Known rows, with every step that occurs:
r, p: [ -6  -3  24   3   4  12  -5  15   5   4  13  23   9  -5 -25  15 -17 -35
  -3  -4 -22   2  18   6  -5   7  -2 -21 -21  15  -2   7   3 -22 -13 -20
   2  -3 -12]
f, u, d: [-15  21   0 -10  -8   6  -9  -3  -1  16 -13  -9  -1  -9 -29   1  21   5
 -29 -20 -12   0  -1   6  20  -8   5 -11  34 -40  -4  29  17   5  -2  41
   8   0 -19]
d, w, v, m: [ 13 -10  14   0  -8 -16 -11  -3  -1   4 -18  22   2  44  30  10 -20  13
  10   2  35   3  15 -11  -6   1   5  14 -24 -11 -12 -38 -73  23   3  -1
 -11  20  19]
w, d: [ -6  -1  17  -5   3   1 -19  21  -1 -13   6  -7  -4 -13 -33  -6  -5 -10
  21 -14  -6   5   5   5  10  -9  14  -3  11 -10  -3   2  47  -1   0  22
  21  -3  10]
a, d, e, g: [ 30  -5 -29  16  -2 -16  26 -22  -5  10   2   0   5 -16  -8  78 -36  22
   4  14 -29   4  -8  -4  -7  -3 -15  -4 -10 -13  -7  10  50  -1  25   8
  10 -19 -14]
d, a, q: [-16 -24  51   8   2  26  -9  25   0   4  15  18   3   8  30  12 -26 -25
 -10  -8 -24 -13  34  21  14   3  -3   5  18  20  -9   4 -15 -36  -6 -24
  69   4   0]
p, r: [-26  -7  26  -7 -11  17 -17  26   1  -8  -2  22  15   4 -11  17  24 -19
 -10  16 -23  -2  15  17  10   4  -4   7   4  26 -12 -17 -15  -1   3 -14
  -6   4  -3]
m, v, w: [ 23  -7  19  -6  -2 -14   9  -4  -2  -5  21   9   8  28  18  -4   8 -39
 -28   0  54   4  -1  -3 -21   0   6  15   0 -19   3   0 -82 -28   8  11
   2   1  -7]
w, d, u, f: [-11  13  12 -19  11  11  -7  20  -8 -22   1 -34  -6 -38 -12   2  31   9
  72 -11   5  -1   1   8   9   3   2  -9   3  -3 -14  13  29   1  -4 -11
  -8 -13  -1]
w, v, m: [ 15  -1   1 -10 -11 -11 -16  16   0  -3 -16  21  11  33  12  -6 -22 -28
   9  21  28   1  18 -11   8   1   7  12 -14  26  -5 -39 -63  16   5   1
  31  28  22]
e, d, u, f: [ -8   8   3 -16   8  -2   3  -1  -6  -5   2 -47   7 -43 -21 -16  49  19
  56  -4  -4   2   4   3  14   7   8  -3  -4   1 -14  17   5   1  11 -37
  -9  11  -3]
w, d, u: [ -6  13  12 -19   5  11 -24  13  -4 -16   1 -14 -11 -21 -14 -15  27  -4
  16  -6  -6  -2  -8   8   8 -10   0  -6   3  -6 -10  16  58   0  -3  -9
  20  -6  -9]
w, d, e, g: [  9  -1 -24  14   6  -7  -7   9  -7  -8  12 -10  -7 -11 -33  57 -42  16
  24  11 -15   6 -14   0   2  -4  -9 -26   4 -20  -9  11  78   9  17  33
   4  -7  -3]
v, m, d, w: [ 11 -13 -25   4  18 -24  -5 -11  -5   9 -11   1 -14  -1   4  12   9  33
 -39 -35  12  -2   5 -14 -11  -1  -1   8 -16 -23  16 -33  -4  16  21   4
 -23  34  12]
m, v, w, d, e: [  4  -5 -15  11   5 -14   4   4  -4  -6  36 -15 -10  37 -17 -12   6   4
   8  13  50   3 -23  -5 -20  -7 -13 -19   3 -35   2  12  -9 -10   9  54
 -22 -10   9]
a, d, m, v, w: [ 25  -4 -31  14  -3 -33  45 -17  -1   8  24  -3 -11  20  29  -6  -1 -14
 -41 -16  40   6 -24 -23 -26 -13   0   9  11  -4   9   2 -60 -10  14  35
 -22 -20  -8]
v, m, d, u: [ 13  12 -42 -21  16 -10 -14  -1  -6   3 -15  -6 -10 -22  11 -18  33  -8
 -45  -1   2  -9  -5 -11   0  -5 -15   3 -16  20  13 -21  16  10  19 -23
  12  37  -5]
u, f: [  1 -11  31  -4   7  11   5  17  -5  -3   4  -4  16 -30   1  36  -8   5
  40 -14   3  -1  27   8   5  12  13   1   6   4 -11  -2 -31 -17   2  -3
  -1   1   4]
r, d: [ -6  -2  -1  -4   0  11 -13  -4  -1  -4  -6  -6   2  -8   1  11   3  -7
 -10  20 -10  -3   5   2  -2  -3  16  13  11  -1  -2   0   5  -8 -16  -4
  22   6   3]
m, v, w, d: [ 10   1   4  -6   0 -21  -1   9  -3 -20  23 -15  -7  28 -17 -26  15 -33
   6 -13  54  10  -9  -6 -14  -9   9   8   6 -32   4   4 -35 -17   4  38
  -1 -12   6]
p, r, d: [-35  -2  -2  -7 -13  19 -18  12   3 -13 -12  -2  11   2 -13  12  43 -14
  -6  46 -28  -5   6  10   3   2   3  18   8  23  -5 -18  -5   4 -16 -17
  -9   2   3]
u, d, a: [-43  -7  23  12  -2   9   7  -9   2  23  -6  19  -3  -1 -13   6  -9   2
 -65 -22 -27  -1  -2  -4   8  -8  -7 -15  18  15   1   0  19  22 -24 -17
  17  16   3]
w, v, m, d, a, q: [  5  -8   6   4  -1  -5 -15  21  -1   5  -7  -1  -4  44  35 -39 -16 -29
   7  -8  11 -13  33  -5  17  -2 -13  17 -14  26  12 -34 -54  -2   7 -21
  44  31  33]
e, d: [ -6  -4   4  -1   1  -8  -9  -1   0   2   5 -21   6 -16 -43 -20  15   0
   2  -7 -11   8   7   0  14  -3  22  -3   3  -6   0   5  20   0  16 -10
  17  20  10]
f, u, d, m, v: [-13  29 -27   5 -12  -2  19   4   0  21   8  -8 -16   3  20 -23  26  12
 -69 -22  24  -2 -26 -11  13 -11   8 -30  54   0   9  27  -5  27   5  80
 -30   9 -31]
w, d, r, p: [ -5   5   6  -3   2  27 -19  16   8 -14  12   3  -5 -16 -47 -14 -32 -14
  47  -2 -41   3   1  12   6   5   0 -11  -8  17   4  15  65 -17 -18 -20
   9 -19  -7]
q, a, d: [  8  -5  11   8   1 -15  28  -7   5   3 -16  22  14 -16 -13  -5 -12  -5
  -2 -17  -1   7   3   2  13  10   5  -1 -18   6   4   3  30  -2   8  11
  15 -19  17]
q, a, d, m: [  1  -5 -18  26   5 -18  42  -4   6  12  -5  21  -2 -22   8  -9 -37  12
 -26 -28  -5   5 -11 -10  10   5   2 -20   0  26   7  -1  30  13  11  33
 -10 -11  12]
p, r, d, w, v, m: [-29  -4 -17  -3 -21 -10 -18  -2   3 -11 -32   3   3  56  17   3  30  12
  13  50  15  -1   7  -7  -3   3  -2  30 -18   7 -11 -52 -73  44 -14 -16
 -41  16  25]
v, m, d: [ 14  -2 -40  -6  16 -18 -10   9  -4   5 -10   1  -5 -14 -13  -8   3 -11
 -39 -16   1  -3   8 -16   3  -4   0   8  -6  14  22 -36   4   7  23   9
  13  38  13]
w, v: [ 15  -2  55  -7 -16   4 -19  12   0  -3  -5  15  16  29  16  -9 -21 -19
  30  11  18   3  21   5   5  -1  12  12 -12   1 -12  -5 -52   0  -2  -9
  14   7  14]
f, u: [ 16  13  18 -12   0  15 -22  13  -1  -3  -9   5  13  -9  15   5   8  -7
  10 -11  -8  -2  14  13  15  -1  16 -13  39 -29  -7  18   6  -7   9  19
  31  -9 -22]
d, u: [  4   5  30 -20   2  16 -15   2  -4   0  -1  12   4 -18  23  11  16 -11
 -17   5  -7  -7   3  11   0  -2  -4   0  -3  10 -13  12   8 -11  -1 -36
  24   5 -24]

Rows:
[ 15  11  10 -17  12   6 -16  -7  -5   3  -6 -13  -5 -25  13 -15  41   3
 -23 -10  -6  -7  -2   3  -2  -8  -9   7 -13  -8   6  16  30  -5  14 -33
  -5  16 -14] : m, d, u
[-40  -9 -22   9  -8  26 -17   5   2   0  -1  -2   6  13  -9  25  29  23
  -3  69 -33 -12  -6  12  -1   3 -19  -9   5  17 -10 -11  20  13 -13   0
 -25   7   6] : p, r, d, e
[  7  -1  19  -3  -2  33 -10   7   8   2   9  27   8 -13  -9   7 -40 -17
  10  14 -42  -1  11  15  -1  12  -4  -4 -14  29   2  10  15 -28 -15 -45
  14  -7 -20] : d, r, p
[  1  -3  -6   0   7  10 -17  -4   7 -15  22  -3  -7   9 -49 -11 -37 -29
  50   0 -18   7  -3   7 -16   4  -6   2 -13 -22   2  17   5 -38 -15 -25
   4 -27  -2] : v, w, d, r, p
[ 10  -2   5  10  -2  -4  21  20   0   6  22  16  -7   4  44  -8  -8  -5
 -59  -7  32  -2 -11 -10  -4  -3  14 -17  24  43   9  -5 -27   6   7  37
 -13  17 -16] : d, m, v
[  9  16   2 -21   4 -13  -6   0  -5 -22  18 -22  -9  19   5 -39  46 -29
   1   1  55   4 -21   0 -19 -11  -5   8  -1 -26  -2  19 -23 -15   2   4
  -2 -12 -14] : m, v, w, d, u
[ 18   2 -17  12  -7 -19  43   2   1  10  14   2  -9  -6  36 -10   7   0
 -44 -14  19   3 -18 -15  -5 -12   8  -3  16  38  13  -2  -2  11  12  40
 -15 -10 -12] : a, d, m, v
[-34   7 -32   7 -16   7  12  21   4  -8   8  -2  -6  16  35 -16  45  -5
 -53  45   8  -6 -17  -6  -3  -1   5  -3  28  61   9 -20 -31  27 -12  22
 -44  11  -9] : p, r, d, m, v
[  9  11  10 -19  18   5   1   0 -10  -3  -2 -32   2 -45  15  -1  47  18
  33 -19   5  -7   8   4  -1   6  -9   6 -11  -7   2  11   2  -8  11 -32
 -26   9  -5] : m, d, u, f
[ 13 -11  63   3 -14  -2 -12  -7  -1   4  -5  15   4  40  31  12  -9  25
  32  -6  28   4  19   5  -8   0  12  16 -21 -39 -18  -2 -62  10  -2 -13
 -24   3   6] : d, w, v
[-11  -9 -18  13   4  18 -10 -10  -1   9   7  -7  -1   0   0  29  -6  29
  -7  45 -21 -10  -9   2  -8  -2  -5 -12   7  -3  -4   5  30   1 -15  12
   5   7   8] : r, d, e
[  2  -6 -16  -1 -10 -20 -13 -17   0  -3 -27  -3  -4  44  31   4  -3  16
  11  22  30   0   7 -17 -11   0  12  25 -18 -16  -6 -37 -67  29 -16  -3
 -12  18  24] : r, d, w, v, m
[-11 -14  15   6   1   1  -4 -24  -2   0  -6  -8  -5   1  17  29   8  33
  -8   1  -4  -3   2   3 -15  -1  14  16   0 -38  -6   1  -8   2 -17  -8
 -15   0   1] : r, d, w
[ 26  11 -26  -6  -3   1 -16   1   7   2 -14   7   3  22  -3 -43 -30 -22
  27  19  -7  -1   9 -12   1   8 -13  10 -43  38  25 -29 -25   5   0 -41
  -9  21  12] : w, v, m, d, r, p
[-10  18  35  -3 -20  -4 -13 -24  -1  17 -22  -9  -5  41   1  -4  20  42
  17 -25  25   4   0   2   7  -6   5   3   8 -82 -16  27 -39  27  -4  30
 -39  -6  -9] : f, u, d, w, v
[ 20  -7  -6  11  -7 -42  28 -20   5   4 -38  25   7  35  16 -14 -22  19
  19 -11  40  11   4 -16   4  13  -1   9 -46  -9   1 -35 -39  33   9  11
 -19  -7  40] : q, a, d, w, v, m
[-26   4  -1   1 -10  23   1 -12   9  20   5  16  -4 -15 -52   2 -25  -9
 -26   4 -44   1  -6   9   5   8 -10  -4 -17  20   4  20  25 -17 -23 -24
  -8   6 -18] : u, d, r, p
[ 18  -5 -31  23   2 -42  60 -17   4   6  13  12  -1  18  27 -28 -14 -12
 -46 -23  54   9 -24 -20 -14   6  -2  -8  -5   6  16   3 -50  -3  18  49
 -30 -22   7] : q, a, d, m, v, w
[ 15   7  -5  -4  -2   3   2   3   7 -20  29  -6  -4  24 -26 -38 -12 -41
  30   5  20   9 -15   2 -19   6  -4   0 -12  -5  14  15 -16 -33 -11  -5
 -12 -26 -14] : m, v, w, d, r, p
[  6  -7 -20  15   0  -8  27  -3   0  14   7   6 -11 -18   9  17 -21  11
 -26 -22 -19   2 -11 -12  -1 -14   5  -3  15  15   1  -3  21   4   9  19
  -2  -9  -4] : a, d, m
[-16  -3 -15  14   9   2  -5  23  -1  -5  18  -8 -23 -15 -14  -2 -26   8
  -4 -26  -4   1 -10  -9   8 -13  12 -24  28  10   0  -1  49  14   2  44
  -4   4   5] : w, d, m
[ 11  -8 -35  17  12 -21  -6 -13  -9 -11  24 -17  -8  11 -38  61 -49   4
  27   7   7   9 -13  -5 -17  -4 -16 -13   0 -62 -11  14  19 -14  21  29
  -1 -15   0] : v, w, d, e, g
[ 12   2   0   9  -1   7  29 -12  15   4 -11  31  15 -20 -22 -18 -41  -9
  23   2 -41   6  -2   9   8  24  -9  -9 -36  36  14  14  49 -19  -7 -33
   3 -35   1] : q, a, d, r, p
[-47  -5   6   6  -6  24 -10   9   5  -8 -19   9  14  13  19  -2  33  -8
 -22  37 -42  -7   9   6   4   1  -7  -2  24  45  -2 -24  14  29 -34 -50
   9   0   7] : p, r, d, a
[ 25   3   0 -10  -4  -1  -4  -1   1 -22  21 -12  -4  19  -1 -35  -8 -18
  19   4  34   6 -17   5 -12  -3   9  23  15 -12   9   7 -24 -22   4  10
  14 -14  -4] : m, v, w, d, r
[ 10 -13 -10  14  -1   2  13 -11   0  18   6   5   1  -7 -12  31  -8  33
   5  13 -24  -3  -7   0  -4  -9 -13 -12  -6  -8  -5  10  44  -4  10  18
   5 -17   4] : a, d, e
[-12  10  -1 -18   8  14  -1  -7  -6 -12 -10 -37   5 -34  26  18  36  12
  41  24  -2  -9   4   7  -3   8   4  11   2   5 -13   9 -14  -4 -21 -34
  -5  -4  -7] : r, d, u, f
[-25  14 -22   7  -4  17  -9 -12  -2  28   0  -8  -6  -2 -29  20   8  41
 -22   7 -18  -7 -15   6  16  -6 -19 -37  30 -46 -10  37  43  15   2  58
 -12   3 -16] : f, u, d, e
[-21  10  12  -1  -5   1  -6 -24  -3  19 -12  -6 -11   3 -12  22  25  46
 -27 -38  -3   0  -5   6   6  -6   5  -6  25 -77 -10  32  11  15   0  37
 -28  -3 -21] : f, u, d, w
[ 19  -5   8   3  -6   3  24 -17   8   2 -20  23  15 -24   4 -15 -34  10
  13   1 -24   3  -4  12  16  17   5  14  -9  23  10   6  43 -10   7 -14
  28 -20   8] : q, a, d, r
[-16 -12  13  11  14  -5  -9  -2  -1 -13  11  -2  -6  20 -14 -11 -22 -18
  12 -28   0   7   1  -6 -11 -11  -6 -11  21 -25  -2  -2   3   0 -16 -16
  29 -17  15] : v, w, d, a
[ 18   5 -49  -3  13   5  -8   1   6   6  -5  11  -2 -17 -21 -20 -25 -18
 -18   2 -32  -5   3  -9   0  10 -14   0 -26  40  30 -26  24  -8   4 -35
   0  23   0] : v, m, d, r, p
[-21  -7  11   9   5  15  -3  -7   2   0 -11   4   6  -1  33   3  -6  -4
 -24  13 -29  -6   6  -2  -4  -4   3  -5  24  24   3 -10  21  15 -35 -40
  38   3   2] : r, d, a
[  9   9   8 -19   3  -2  24  -9  -6  -3  -9 -22   7 -42  14  25  38  12
  50  -8  -7  -1   1   3   0   3  -5  14 -10   5 -14  13   3  -9   3 -34
   0 -27 -10] : a, d, u, f
[  6   8   9  -8  10 -11  40  -7  -1  -4 -20  -7  15 -44  12   3  21  13
  46 -15   8   1   2   5  11  22  -9  -4 -25  12  -8  14  14   0   7 -18
  -8 -31   7] : q, a, d, u, f
[ 26  -3  10  -7   5  18 -16  -9   0   2  -2  -3   0 -23   6 -14 -12  14
  -3 -12 -26  -6   6  10   4   0   6  25   4   2  18   1  30 -15  14 -29
  13  17  -4] : m, d, r
